Known rows, with every step that occurs:
B, A, W, U, X, H, M: [-30.2   8.5   0.1   8.7 -25.2  31.6  14.2  -7.1  33.7 -10.2  18.3   9.9
   3.9  13.1  48.6   5.7  39.5  57.9  22.1  -9.5   2.9  15.8  49.6  10.0
  16.2  54.4  -2.0  -7.9   9.8 -11.0 -23.8]
H, W, A, X, U, B: [-20.2   0.6   5.9  12.7  19.6  63.8   6.5 -20.0 -38.1  -8.2  20.6 -17.3
 -16.2 -16.1  10.5 -21.6  17.9  13.3  -9.5  41.3   6.5 -10.0  -6.9 -23.7
 -28.7   5.3  -5.8  12.0 -19.5   7.5  -5.5]
B, H, W, U: [-32.5   1.6  10.2  15.4  18.4  17.4  -2.8 -26.9  11.7 -39.0  17.5 -16.3
   1.0  -1.6  13.2 -22.8   6.2  17.3 -26.1  -5.5   6.9   7.6  -8.9  15.4
  30.6  -1.2  -7.7   7.4 -12.4   3.6  15.4]
M, U, X: [ -8.3  -2.5 -20.5  -7.9  -6.2  -8.1  14.2 -10.6  12.6 -11.8  26.3   9.8
   0.8  24.9   6.0   5.6  17.5  23.9   3.5   9.8   4.6 -22.2   5.5   5.0
  -6.3  38.0 -10.7  -6.9  -7.5  -5.7   0.4]
B, A, W, U: [-39.5 -12.0   2.6   3.6  12.3  39.9  -6.3  -6.6  21.4  15.7  -7.0  16.1
   6.7  14.4  15.5   2.2   8.6  30.1   2.5 -23.3  -5.7  17.0  29.8 -10.0
  20.2   1.0   1.1  -5.4  18.5 -22.3 -18.2]
H, M, U: [ -6.6  13.9 -25.9   0.4 -20.6 -13.5  -2.0   1.3   1.2 -15.5   0.2  20.8
   6.0  18.6  15.7   3.5  32.5  19.4 -12.3  25.1  19.2  -9.1 -14.1 -16.4
   0.8   7.7 -18.7  -6.1 -16.5 -16.1   1.0]
B, U, X, H, W, A: [ -3.1  10.8  15.9  -9.8   2.7  47.3   8.9 -26.5   4.0 -26.9  36.3 -11.8
  15.5  26.0   3.4 -10.5   7.8  25.3  -6.2   0.2  29.5  -1.5  37.2   7.6
 -22.5  37.8  -9.6   1.7  -6.3  38.5  -0.1]
A, X, U, B: [-12.5  -1.7 -11.8   5.0   3.1  30.6  13.2  -9.9 -21.0   3.7  17.9  -8.5
 -38.7 -15.7   9.8  -8.5  22.5  20.7  10.2  37.2 -14.6 -12.4 -16.5 -17.1
 -26.9  22.4  -9.9 -11.7  -0.9  -8.4   2.7]
B, H, M, U, X: [ -8.5  16.0 -21.3  15.3 -21.0 -31.2  29.8 -21.9  27.8 -42.5  29.8  17.5
  11.1  26.4  40.5 -10.6  34.6  52.0  -2.5  40.2   6.3 -12.2   0.1  24.4
   5.7  44.5 -15.2  -7.6 -17.7 -24.4  -1.9]
R, W, A, M, U, B, H: [ 24.7   4.1   7.9  -4.0  16.2  -4.1   4.8 -45.0 -11.2   8.6  25.2  27.0
  23.1  49.9  24.4 -36.0  19.7  35.0  -6.3  56.4   6.1 -23.9 -12.2   8.7
 -14.3   3.2   0.5  -1.8   1.0  -8.4 -20.2]
X, H, M, U, B: [ -1.4  10.4 -33.0 -14.6 -36.5   5.0 -12.4 -22.3 -10.2 -11.7  19.7   3.8
 -14.3  22.6  11.7 -12.8  54.9  32.9  -5.8  26.9  15.4  -2.3 -21.4 -15.4
 -10.0  39.2 -28.4  -6.3  -4.5  -6.9   4.4]
B, U: [ -5.2   5.9  -2.7 -10.2   3.7  15.8  -1.7  -9.2  14.3  -2.5  -0.8   5.9
   5.6  20.8  -6.4  -7.3  -2.2  15.9 -11.7  -1.0  10.1   3.5   7.9  -1.7
 -12.0  -4.2  -9.3 -15.9   7.0   6.8   5.5]
M, U, B, H, W, A, X: [-20.9  -5.5   1.5  12.6  16.5  33.9   6.7 -43.5 -13.2 -23.7  39.4  -0.9
   4.1  24.9  27.4 -47.6  37.1  27.6 -28.6  46.7  21.5 -20.4 -14.3  -8.5
 -20.3  -0.7 -18.1   1.4  -8.7  -9.5  16.9]
R, W, A, M: [ 32.5   8.8  36.2  -0.5  16.4   5.8   9.8   1.4 -17.6  16.6   2.5  22.5
  25.2  16.7  22.5  -3.6  -6.7   1.5  16.7  24.7   4.0 -16.4  12.4   7.6
 -12.9 -13.4  21.9   4.1  -5.7  16.8 -33.2]
W, A, M, U, X, H: [ 29.8  23.1  10.0 -24.6  -5.6   6.9  19.8 -12.3  -5.6   1.5  40.3  12.1
   8.5  40.0  16.1   1.9  36.7  31.4  38.8  23.8  13.6 -23.0  20.6  -2.5
 -20.6  51.5 -10.2  -3.9 -18.0  20.4 -25.0]
A, X, U, B, H: [-12.6   0.1  -5.5  17.9   6.4  16.2  26.6 -28.6  -9.3 -14.1  28.5 -10.2
 -34.4 -12.0  25.0 -20.9  26.4  36.0   6.6  51.4 -19.6 -12.2 -19.0   1.9
 -18.7  25.5 -11.9 -12.1  -1.6 -19.8   3.0]
B, A, X: [ -1.0   1.5  -6.2  19.6   9.1  23.9  26.1   6.9   9.5   4.1  22.2   5.4
  -0.8  -1.3  39.3  -7.9  19.8  29.0  12.7   6.1 -16.3  -9.5  19.8 -15.4
 -24.7   4.2   2.5   5.0  16.7 -10.8   8.3]
M, U, B, H, W, A: [-14.2  -4.8 -10.0   4.8  14.7  24.9 -11.8 -55.9 -10.0 -22.5  26.8  -0.1
  18.1  34.1   4.8 -43.8  18.4  22.5 -42.7  37.4  22.2  -6.7 -12.5   1.4
  -1.5   1.7 -19.8  15.1 -13.0  -9.7   6.2]
H, M, U, B, A: [ -7.3   7.6 -55.8  -2.2 -15.4  18.5  -3.0 -22.6   0.4  -5.7  11.7  19.2
  17.5  30.2  27.3 -29.8  42.5  48.4 -24.9  31.3  -2.8   2.0  -5.1 -21.0
 -12.4  21.7 -21.1  15.5   6.3 -30.3   6.9]
R, W, U: [-13.9  -8.1  19.6   3.4   3.7   7.1 -11.6   6.8   7.2  -3.7  11.0   2.5
  -3.4   8.2  21.6  11.4  -2.3   9.5  -5.9   0.5   3.2  -2.6  -3.9   5.5
  11.0  -8.6  14.5 -11.9  25.3   7.4  -2.8]
U, X, H, M: [  5.4  21.3  -7.2   3.5 -33.5  -6.5  23.2  -0.5  11.8 -25.0  24.1   0.9
  -3.1  -3.9  34.4   2.8  32.5  27.4  19.1  13.8   5.5   0.4  16.1  16.2
  -2.6  55.1  -6.1  -4.5 -10.0   8.2  -5.9]
R, W: [  6.0 -13.3   5.4  12.7   5.0  -8.5   8.6   1.2  -4.2   2.4   3.5   7.2
   2.7   4.2  11.3   9.7  -3.5  -0.6  -1.3   8.9   0.2 -16.2   2.6   8.5
  -9.2  -2.1  14.2  -7.0  11.9   1.3  -3.9]
W, U, X: [-24.0   6.5   7.9 -12.2  -3.4  16.3  -0.7   4.8  27.1 -17.5  19.7  -2.0
  -5.5   1.0  22.4   0.9  -2.3  24.1   7.9  -6.4  -5.7   6.8  14.9  14.8
  17.3  19.1   7.7  -3.4  12.8   6.9  -3.4]

Rows:
[  6.3   5.0  22.9   2.7   3.5  32.5  -6.3 -15.3 -22.8 -13.5  15.8 -21.7
  10.7   0.5  -1.1   1.9  13.5  -3.5  -5.5   0.7  27.0   3.5  12.5  -8.7
  -9.0   9.5  -9.4  17.7  -9.3  32.5  -2.8] => X, H, W, A
[-11.4   8.4  27.7  37.8  24.1  30.1  30.1 -17.6 -21.0 -28.2  31.0 -16.6
  -4.0  -7.7  28.1  -1.5  22.1  23.6  -0.7  44.4  10.7 -17.8  -0.9  -6.8
 -18.2   4.8  -9.0  10.2 -21.1   3.7  -6.2] => B, H, W, A, X, U
[  9.0   3.9 -33.0 -26.1  10.3   5.0  -4.4 -30.7 -10.8  12.0   9.7  19.0
  -6.8  28.3 -14.0 -36.9  25.9  17.0   2.3  20.1   0.4 -15.0 -17.8 -11.1
  -7.9  21.8 -13.7  -5.2 -23.7  -4.4  -3.1] => A, M, U, B
[ 15.3  12.5 -32.4  -5.9  15.3   4.4  15.8 -15.3  -0.5  13.9  18.2  23.9
  18.5  35.0  10.2 -10.7  31.4  34.4  14.6   8.1 -11.8 -15.5   8.5 -20.8
 -12.5  23.5 -15.5  12.9 -12.9 -13.5  -8.6] => B, A, M, U
[-11.7  -7.1 -30.5 -17.9  -5.6   9.5 -17.9 -27.1  -6.1   3.4  10.8   4.4
 -10.5  27.8  -9.9 -19.9  22.0  15.3 -15.8  17.0   4.3  -8.6 -19.0 -14.5
  -8.0  12.9 -17.0  -3.7   2.3 -12.0   8.4] => M, U, B
[ 18.4  11.9 -33.2  -2.5  19.8  35.5  15.3 -27.1 -21.5  19.9  17.4   2.8
  -2.3   1.7   5.6 -24.2  20.5  40.0  12.6  25.4 -32.2  -0.4   5.3 -13.6
 -18.2  40.5 -10.0  21.7 -14.3 -12.9 -18.5] => X, U, B, A, M
[  9.6  16.3   6.1   9.7  33.9  35.2  10.0 -55.9 -36.3 -13.9  19.0  -8.6
  10.8   1.7  -0.4 -44.3  12.3  25.4  -9.7  47.9   1.1  -1.1  -4.9   6.0
  -2.1  19.3 -11.6  28.1 -45.1   3.2 -21.9] => X, U, B, H, W, A, M
[-35.1  -8.1  -9.5 -10.3  12.5  49.4 -27.5 -26.4  -4.0 -19.3  11.1 -14.3
  -7.0  -5.9  -7.2 -39.0   3.7   5.0 -32.0  -9.2   8.1  18.0 -11.0  -3.7
  24.6   1.0  -9.5   9.2  -5.6   7.2  17.1] => H, W, U, B
[ -7.3  -3.3 -16.2   3.2   8.3  43.4  15.8 -10.1   3.2   7.6  27.3   2.3
  -5.7   1.8  34.1 -37.8  20.1  32.9   0.7  14.0 -21.8  -2.4   6.8 -13.4
 -27.2  10.7  -3.1   5.6  21.9 -12.9  15.6] => U, B, A, X
[-12.4   7.5   0.1  13.2 -19.8  46.3   8.9  -2.4   7.3  -5.1  41.7   1.6
 -12.7   6.5  77.7 -15.5  54.9  58.2   7.1  27.5 -10.7   3.8   6.9 -11.3
 -17.4  25.3   3.5  -6.6  44.6  -3.3   7.5] => R, W, U, B, A, X, H, M
[-25.6  -6.5 -11.2  29.8  20.7  27.8  25.9 -43.1 -17.1 -30.6  33.8 -20.6
 -26.7 -19.8  13.5 -30.8  26.9  26.6 -15.4  38.3  -7.6 -12.3 -18.0   1.2
 -14.5  29.9 -14.5   1.4 -28.7 -12.6  13.6] => A, X, U, B, H, W
[-41.0 -13.7  20.1  -6.7   2.9  23.4 -18.2   0.5  15.9  11.0 -17.8   9.9
 -10.6   6.2  -0.7   4.2   2.1   7.7   5.8 -15.6   7.3  12.2  14.4  -0.5
  27.9  -7.0   4.7 -21.4   1.3 -10.0 -17.4] => A, W, U
[ -6.2  17.7 -21.2  19.3 -12.4  -2.1  11.5 -34.3  -9.4 -23.1  10.0  -4.1
 -10.8  -5.9  23.4 -19.0  27.3  39.7 -15.5  56.1  -9.5   8.2 -24.1  10.8
   3.2  31.2 -15.6   5.5 -17.0 -25.5  -9.9] => X, U, B, H, M
[-16.1  -5.9  14.7   1.5  -1.7   6.7   4.2   6.4  21.7 -15.2  28.7   3.1
  -0.1   9.0  32.0   9.9  -6.3  23.8   4.9   1.7  -5.0  -8.2  13.1  24.6
  10.4  22.2  22.2 -11.8  21.4   9.2  -9.3] => R, W, U, X
[-23.6  -1.6 -19.4  -5.6   5.5  64.4 -18.5 -36.6  -1.5 -14.3  34.9 -29.0
  -7.0   3.8  10.9 -33.7  27.7  31.1 -16.4 -17.2  -0.9  21.0   9.8 -11.3
   7.2  35.5 -19.1  18.4  16.0   8.9  20.9] => X, H, W, U, B, A
[ 15.0  10.3 -40.0  -0.9  14.9  17.0  32.6 -35.0  -5.9 -18.4  53.4   3.8
  12.2  26.6  12.0 -13.9  48.6  41.8  19.4  -7.1  -0.7 -19.3  32.0  -0.6
 -15.3  79.2 -26.5  16.7 -38.6   8.5   2.0] => B, A, M, U, X, H, W
[-16.1 -11.2 -38.4   6.7   7.0  51.8   9.0 -36.7 -14.4 -11.9  51.5 -13.2
 -17.8  18.7  18.4 -27.5  63.6  38.5  -9.6   6.0   4.2 -17.4   0.4 -29.5
 -33.3  45.3 -31.8   2.5   0.0  -4.2  28.8] => M, U, B, A, X, H, W
[ -1.4   3.5   2.4  -6.1  -4.7  25.3   4.6 -24.9  -9.0 -26.5  41.9 -10.4
   8.8  26.0   6.3   4.0  31.3  17.7  -1.2   9.0  32.0 -17.8  20.3  -2.9
 -14.0  48.7 -16.7   7.4 -19.7  22.7  -3.3] => M, U, X, H, W, A
[  1.2  -2.8 -32.1  -0.4  26.0   6.4   5.0 -61.8 -16.6 -23.2  23.9   9.3
   1.8  21.9 -10.0 -62.3  31.2  23.0 -23.1  20.1   4.9 -14.4 -20.6  11.5
   6.4  27.9 -24.4   5.5 -52.0  -9.6  11.3] => A, M, U, B, H, W
[  1.4  16.2 -20.1  11.7 -23.2  36.0  19.3 -11.2   1.2  -4.3  33.1  -0.5
  -9.0   0.9  58.0 -31.9  53.7  46.7  10.0  27.6  -9.8   5.3  10.0 -18.6
 -32.4  35.2 -13.1   4.9  15.8  -9.0  10.9] => U, B, A, X, H, M
[  8.2  -4.5  43.6  17.4   6.7  17.7  14.3  13.7 -10.9   7.5  15.9  11.0
   7.7   7.0  42.8   8.3   2.8   3.7  11.7  31.7   7.9 -22.5  10.9  -8.2
 -32.8 -23.5  23.2  -8.6  24.0   8.2 -13.2] => R, W, A, X
[ 34.2   9.8  18.8 -12.1  -3.0  -4.0  21.9 -11.9  -9.3   5.6  45.5  16.8
  13.7  40.0  29.0  12.2  32.4  28.4  36.6  29.6  15.1 -39.5  22.6   8.0
 -26.1  51.3   3.4  -9.3  -6.1  20.0 -31.3] => R, W, A, M, U, X, H
[-23.6 -23.1 -30.3   9.1  15.5  42.5  -0.6 -31.5 -10.1  24.2  -2.6   4.7
 -11.1   5.3  -7.7  -4.6  15.4  36.7  -0.8  16.2 -20.6   2.9  20.8 -10.7
 -13.9  32.8  -4.4   3.0  -0.1 -33.5 -27.6] => X, U, B, A, W
[-11.3   1.4   2.4  18.4  17.8  36.6  -1.3 -51.6 -28.5 -24.1  20.9 -22.9
   6.8   3.0  -0.1 -26.8   6.2  22.3 -25.5  45.2   6.7   4.3  -8.2   2.6
  -3.4  14.7 -12.5  25.8 -20.1  -2.8  -8.6] => X, U, B, H, W, A
[-39.5  -4.9 -14.3   8.4  23.1  74.8  -0.4 -18.5   1.4 -14.5  32.0 -11.4
  -9.3  -3.8  32.4 -48.4  25.8  32.8 -20.8  -2.8  -6.3  12.6   6.6 -18.1
  -2.4   7.5 -10.1  13.9  14.4  -2.9  26.6] => H, W, U, B, A, X
[ -8.4   7.7  19.7   0.2   4.5  48.6   3.9  -1.6 -27.9  10.1  19.1  -8.3
 -17.8  -1.1  22.0  -9.7  16.5  22.8   8.8  52.5  -4.6 -10.0  -9.0 -26.5
 -35.0   3.7  -1.0   0.0   9.8   0.2 -17.1] => W, A, X, U, B
[-13.6  15.0  -7.7  26.9  -8.7   9.1  26.3 -21.8  -7.4 -28.7  25.2   0.2
 -27.0 -12.9  42.6 -22.1  42.5  48.0   0.4  67.4 -11.3  -4.1 -23.5  -2.0
 -11.8  24.4 -15.6  -6.9 -16.0 -24.9   1.5] => A, X, U, B, H, M
[-25.4   2.3   4.5  -8.1   1.6  22.8 -15.0 -36.2  20.1 -15.2  18.3 -12.2
  -8.7  11.2  22.1 -39.2   3.6  32.4 -16.2  16.5 -11.3  15.0 -15.2  15.0
  25.7   0.0  -4.8  -3.4  20.7  -8.0   7.7] => W, U, B, H
[ -4.8   0.7 -13.2   7.3   2.0   9.4   5.1 -41.9  -6.2 -11.6  20.2 -13.3
 -18.1   1.1  -1.2 -15.1  13.0  30.7  -8.5  41.4 -19.5  -1.6 -18.7  10.3
  -2.1  32.7 -13.9  -0.1  -5.1 -20.4  -6.1] => X, U, B, H
[ 14.3  11.4 -16.5 -13.3  12.6 -11.9   3.8  -7.9 -10.3  10.1   8.1  22.6
   0.9  24.7  -6.1  -9.0  26.5  13.1  14.1  10.7   4.0 -19.1 -10.9  -9.7
  -3.8  14.5 -16.3  -8.4 -31.9  -3.2  -8.4] => A, M, U
[ 13.6  10.9 -18.2 -17.1   8.6 -13.5  21.8 -10.7   2.2  -1.1  24.3  22.8
   2.7  28.3   7.0 -11.3  22.7  25.7  22.4  12.0   1.0 -24.3   6.7   9.2
  -2.4  45.2  -7.5  -5.5 -34.8  -0.8 -11.1] => A, M, U, X
[  0.9  23.2  16.1   2.7 -31.3  13.5   8.0  11.2 -10.5  -9.1  26.3   9.5
  -6.5  22.3  49.6  11.9  64.4  32.7  18.3  43.1  29.2 -17.7  -4.6 -34.2
 -31.4  13.6 -19.1 -14.6   4.3   7.8  -4.4] => W, A, X, H, M, U
[  5.2   8.1 -12.8 -16.5  23.6  35.8 -15.2 -40.6 -33.8  -1.0  10.9  13.2
  17.4  27.6 -12.2 -50.4  22.6   6.8 -20.1  23.3  24.4  -9.7  -7.3 -15.4
  -8.8   1.7 -18.4  19.6 -39.4  10.5  -5.0] => H, W, A, M, U, B
[ -2.0  -4.5 -36.1   3.8   6.2  37.7   2.0 -26.4 -16.5  10.1  16.4  -9.5
  -4.6   1.4   3.6  -9.2  15.6  38.7  -6.5  24.9 -27.9   1.0   2.7 -16.3
 -18.7  35.1 -10.9  21.2  15.5 -17.9  -8.3] => X, U, B, A
[-17.6  -9.7 -25.0  18.6  17.2  23.7   6.3 -53.2 -20.7 -30.3  21.5 -24.0
 -13.2  -9.4 -11.4 -28.9  12.9  24.8 -29.0  27.8  -5.5  -2.0 -18.4   8.6
   1.9  32.4 -18.2  13.7 -31.6 -11.5   5.7] => X, U, B, H, W
[-19.9  -7.6 -39.5  -1.2 -24.7  25.3  -4.4 -38.4  -1.2   6.5   6.8  18.5
   0.3  36.5  19.7 -16.4  62.0  49.0  -3.2  15.4   9.7   0.3  17.1 -19.0
 -12.5  48.9 -27.7  -9.6  -5.0 -33.4 -14.9] => X, H, M, U, B, A, W
[-13.8   7.2 -41.9   7.5  -9.5  29.7  12.1  -9.6   0.6  -4.1  25.2  22.6
  -1.4  21.5  49.4 -34.3  57.5  52.8 -12.1  43.5  -2.1  -8.3  -6.7 -33.0
 -29.0  19.8 -21.8  -0.3   7.7 -29.1  13.5] => H, M, U, B, A, X
[-15.0  27.9   8.5  -8.7 -33.9  10.6   6.5  10.9  20.0 -26.9  27.0  -5.5
 -10.8  -1.0  42.2   9.0  35.6  38.6  19.0   6.6   9.6  10.8  12.5  14.0
  18.8  50.7  -4.1  -8.2   3.8  15.2  -3.7] => W, U, X, H, M
[-19.6 -12.5   8.1  -8.8  -0.7  27.4 -20.4 -13.1   2.5   1.1  12.6  -0.2
  -7.5   7.0  17.5 -17.3  -1.1  16.0 -17.6   8.8  -3.1   1.9 -12.8   6.0
  10.0  -2.8  13.4 -10.2  30.9   2.8   3.2] => R, W, U, B
